Each row comes from the steps of one path. Every step used is in the known rows, and no mark comes twice. Write the path behind each row, first mark first.
(in the rows, 128 means zero)
Known rows:
s > a > y > t > b: [113  94 116 152 136 188 147 160 143 148  99 126 113 122  70 140 155 162
 131 122 143 150 134 103 168 103 108 113  61 172 137 127  72 114 148]
t > s: [120 112 152 110 126 121  96 100 109 130 115 113 133 123 136 140 150 136
 118 147  99 103 105 127  90 128 136 150 140 143  96 116 112 117 141]
t > s > a: [ 98 111 144 100 139 117 111 132 101 110 105 117 132 121 139 150 133 129
 113 166 100  75  93 136  97 122 141 158 100 139  99 115  92 128 144]
v > l > e: [ 96 131 137 125 122 131 147 104 117 122 156 106 140 153 125 156  95 146
 176 129 109 126 145 130 101 152 135 134 144  74 137 102 104 112 129]
v > l: [ 86 134 135 125 125 129 121 101 112 120 170 119 141 143 116 135 101 170
 147 147 102 127 127 138 103 136 117 135 124 132 135  73 115 111 139]
n > a > e > l: [ 92 159 151 125 125 103  86 161 129  91 135 143 133 138 156  97 101 132
 101 142 127 123 135 151 127 126 107 137 126 124 127 122 195 154 114]
d > z > g: [126 155 101 123 121 123  98 112 114 117 132 120 147 107 104 141 140 102
 156 141 108 161 116 164  78 166 149 122  96 135 107 114 162 129 134]
s > a > y: [128 114 130 127 148 165 141 144 124 115 108 129 122 119 111 131 100 166
 130 174 134 123 119 136 131 119 113 124  78 122 143 109 101 128 158]
n > z > m: [ 88 135 110 117 137 105 169 138  82 108 131 124 135 101  99 128 121 124
 180 140 112 114 119 133  86 133 163 141 122 117  80 116 144 158 137]
n > a > y: [144 122 116 137 155 173 122 125 115 135 101 131 122 140 123 133 120 166
 131 161 143 138 127 120 143 127 103 135  86 120 157 101 126 138 162]
n > z: [101 138 115 116 130 118 141 115 103 116 150 134 142 147 118 129 131 129
 150 130 106 117 127 141  95 125 148 131 138 118 106  94 138 153 141]
v > l > e > a > s: [140 148 117 125 119 122 147 118 111 163 166 107 152 175 123 141 115 143
 155 113 111 107 157  96 114 144 122 118 192  67 144 144 120 141  96]
m > z: [115 120 121 123 147 152 100  95 148 117 184  94 121 104 114 117 131 119
 115 129 136 112 131 141 139 140 148 146 130 104 110 118 127 108 153]
a > y > t > b: [134 102 125 166 120 183 131 124 155 167 113 125 117 122  65 134 169 165
 139 105 143 175 148  90 163 111 101 107 103 173 135 125  96 107 148]
a > e: [ 98 119 142 129 107 111 100 134 138  89 158 128 129 109 118 120  97 153
 117 141 132  94 110 145 119 130 117 120 155 145 133 126 153 134 130]
e > a: [178 135 131 138 141 147 107 125 114 141 151 122 128 142 111 126 126 139
 106 114 131 107 134 118 105 140 119 121 178 147 121 103 122 121 134]
s > a > y > t > b > l: [137 111 109 134 129 185 152 178 169 139 116 148  96  93  79 122 170 133
 125 115 176 178 136  90 165  92 120  99  65 165 138 127  77 113 130]
l > b > t > s > a: [109  89 122 108 138  89 185 111  93 111  86 132 130 135 170 159 124 100
 153 147 110  98  93 134 135 130 149 158 101 136 123 160  69 101 117]
t > b: [ 88 121 106 142 122 172 110 124 141 117 169 127 129 124  98 144 134 107
 133 113 127 149 126 133 112 144 134 117 128 167  97 116 102 123 144]
m > z > n > a: [ 70 130  55 123 168 174 103  96 141 111 166 104 128 127 152 143 147 112
  92 151 152 123 133 139 166 145 150 157  86  81 138 132 128 150 162]
l > e > a: [192 137 132 131 139 147 136 127 124 143 136 110 126 156 119 145 120 113
 134  94 140 108 153 105 103 159 136 120 199  96 124 132 118 121 130]
b > t: [103 120 109 139 137 129 151  95 119 127 152 133 150 132 126 133 135 118
 147 134 147 145 122 142 111 137 131 147 123 128 126 135 141 100 144]
v > l > b > t: [ 93 108 113 139 123 106 195  76 106 118 155 134 140 155 149 147  94 137
 195 131 112 152 126 139 136 147 126 137 127 123 161 121  90  90 111]
e > a > s: [153 150 104 133 124 137 112 123 118 156 159 118 146 151 114 110 138 136
 116 130 132 112 132 108 112 125 116 113 184 122 120 135 140 139 117]
a > y > t > s: [166  95 168 140 123 127 109 101 119 183  62 110 118 122  99 129 178 192
 125 138 114 121 123  89 144  95 108 141 112 160 130 126 110 100 150]
d > z > n > a: [ 84 157  66 138 143 138  96 117 104 125 112 139 148 147 141 143 152 104
 134 155 138 145 114 151 127 155 149 121  72 123 142 102 140 184 155]
y > a > e > l: [118 154 167 154  98  99  83 153 142 103 145 147 111 114 121  89  87 122
 122 114  91 104 133 173 149 106 127 120 143 145 133 106 215 136 111]
b > l > e > a > y > t: [252 128 147 134 130 157 161 148 156 185  92 124  97 126  94 122 169 147
 136  80 191 162 172  61 146 115 114  95 175 110 163 144 115 108 114]
s > a > e > l: [ 81 146 156 115 121  95 107 181 136  75 144 143 134 115 141  95  84 129
  98 153 117 105 125 168 119 117 114 129 120 127 121 130 175 136 116]
z > n > a > e > l: [ 53 162 100 121 127 116  98 151 139  85 136 158 144 144 174 107 110 129
  88 156 136 141 134 149 142 130 112 131 119 117 139 139 204 172 117]
s > a: [ 90 126 121 117 146 140 126 144 117 102 134 119 129 127 122 134 107 131
 128 165 133 100 110 148 106 120 130 134  87 122 120 103 101 115 151]
v > l > e > a: [163 141 137 128 135 138 140 119 111 142 157 108 136 170 121 155 110 146
 142  95 111 105 158 106 104 160 118 127 191  94 146 103 100 125 116]
d > z: [122 145 135 141 121 115  97 114 115 132 136 119 136 128 106 124 129 107
 155 134 117 135 113 152  95 152 148 110 112 140 118  92 129 141 146]
s > a > e > l > v: [104 140 184 114 119  84 107 159 141 110 137 135 145 104 162 106  91 115
  66 133  99 124 121 186 114 113 118 131  95 124 124 121 177 169 123]

Which path is each row?
[109 125 144  99 140  75 169 115 102 110  90 142 132 144 185 124 121  78
 147 144  98 136 114 150 129 130 144 158 100 127 108 162 113  99  98]  e > l > b > t > s > a
[215 130 139 144 147 174 118 123 123 154 121 126 124 137 100 126 125 173
 114 121 134 122 140 108 133 139  91 115 167 148 148 110 117 131 141]  e > a > y
[104 141 110 162 106 132 104 120 122 163 146 122 123 133 107 113 124 130
 161 141 102 105 117 148 146  94 147 118 117 112 125 113 163 135 132]  y > a > s
[120 138 132 132 128  90 182  93 125 116 132 146 136 153 164  99 103  85
 176 128 131 194 143 152 125 147 136 135 141 122 122 150 148  80 104]  e > l > b > t
[137 104 151 108 143 146 124 132 107 127  74 123 125 113 127 147 125 165
 118 173 105  89  98 127 126 115 118 147  80 137 123 123  86 133 153]  t > s > a > y
[138 115 135 150 110 148 128 125 176 182 154 132 122  95 100 130 195  96
  99  65 150 214 136 109 122  95 133 109 103 173 114 111 105 131 134]  y > t > b > l > v
[139 141 161 159  89  80 116 140 146 100 127 146  93 127 145  96  69 121
 155 108  85 113 132 171 171 121 140 105 154 144 142 125 183 118  92]  y > a > e > l > b
[139 145 127 104 122 140 148 128 153 113 149 128 113 116 133 129 125  90
 159 116 172 161 138 118  97 147 163 112 157  77 117 130 123 106 127]  b > l > e
[ 57 136  74 130 129 137 109 144 127  88 139 144 138 130 154 147 118 149
  92 163 151  99 112 138 150 134 116 130 121 128 151 140 159 176 139]  z > n > a > e
[121 106 103 140 127 115 187  80 117 122 134 135 135 142 148 138 113 103
 183 132 140 156 118 134 136 144 143 132 133 127 138 150 108  86 122]  l > b > t
[ 90 124 136 126 120  64 181 151 132  71 125 158 131 131 173 103  68  95
 142 140 131 135 128 166 155 130 124 129 121 127 145 174 150 110  88]  s > a > e > l > b > t
[109 119 175  94 109  53 122 152 122  74  89 138 114 125 179 115  81 118
 114 154  84  83 104 151 135 126 135 132 141 141 116 154 124 126  85]  t > s > a > e > l > b
[119 149  81 143 141 159 116 118 113 140  83 142 138 140 131 145 140 137
 140 160 143 161 119 139 151 151 126 113  55 125 168 111 132 187 158]  d > z > n > a > y
[146 133 146 120 123 125 119 108 149 150 154 133 125  89 141 118 143 103
  97 114 143 182 114 146  88 119 140 117 119 127 119  92 131 142 147]  b > l > v
[ 82 126 157  97 126  56 125 154 117  93 113 153 147 115 176 110 121 104
  94 142 106  95 111 158 121 112 116 170 118 140 111 176 175 142  99]  b > t > s > a > e > l
[128 105 163 131 117  96  95 102 111 169  91 104 127 130 113 137 181 154
 118 132 109 108 117  95 112  96 132 152 129 159 110 115 116  96 143]  y > t > s
[208 153 129 113 128 153 143 145 145 136 151 125 111 132 128 127 135  92
 133  81 175 139 148  97  98 149 142 103 206  93 123 131 120 116 115]  b > l > e > a
[104  97 148 117 135 105 112 137 108 152  78 106 127 124 111 141 169 149
 111 148 106  80 105 104 121  87 133 158  88 146 112 120  91 105 145]  y > t > s > a
[106  81 133 115 117  59 174 132 110  88  94 140 128 114 172 154 103 112
 135 143 114  64  86 140 156 125 130 152 124 147 138 185  95 126  98]  l > b > t > s > a > e
[163 146 113 128 119 135 137 125 124 166 148 107 145 164 125 134 126 115
 144 109 141 112 153  94 109 142 136 110 197  70 124 163 132 135 110]  l > e > a > s
[182 145  96 123 126 187 144 160 169 131 168 137 107 128 115 145 155  67
 128  55 170 167 153  93 113 163 145  90 197 126 107 146  90 135 104]  t > b > l > e > a
[ 95 124 195 113 112  59  93 171 125 126  87 125 128 115 136  98 143 149
  84 141  98  83 120 124 128  83 116 152 123 152 115 144 161 121 107]  y > t > s > a > e > l
[157  79 133 118 142 112 198 101 103 132  57 138 125 124 158 155 115 135
 161 160 116 118 100 125 164 130 130 148  87 136 148 168  65 106 125]  l > b > t > s > a > y
[231 105 172 145 126 138 104 117 112 199  64 113 118 134  96 131 188 193
  97 110 114 101 136  65 144 102  92 136 162 174 138 129 111 118 135]  e > a > y > t > s
[200 131 117 140 118 166 150 165 171 168 145 127 105 130  94 137 192  83
 127  38 183 173 169  59 130 132 139  95 187 136 116 150  90 111 101]  y > t > b > l > e > a
[178 163 105 112 112 139 148 147 149 155 157 129 127 138 133 117 143  91
 140  96 172 146 154  89 107 136 145  97 206  69 123 161 138 138  92]  b > l > e > a > s
[108 119  66 130 168 200 122  95 146 132 139 113 121 119 142 137 140 148
 100 156 158 136 138 128 197 145 127 148  74  88 157 140 129 159 172]  m > z > n > a > y
[145 144 190 162  98  81  75 133 146 142 140 142 118 105 137 100  96 112
  91  95  73 128 129 193 142  99 124 126 123 143 134 104 222 170 121]  y > a > e > l > v
[ 58 155  93 114 145 130  83 131 160  86 173 127 132 116 175 100 123 110
  64 140 143 123 149 156 180 140 123 151 117  91 138 156 204 171 124]  m > z > n > a > e > l
[219 123 116 156 127 194 136 160 168 180 130 145  96 112  72 113 194 141
 107  60 178 186 157  59 158 115  98  87 151 189 142 131 101 121 113]  e > a > y > t > b > l
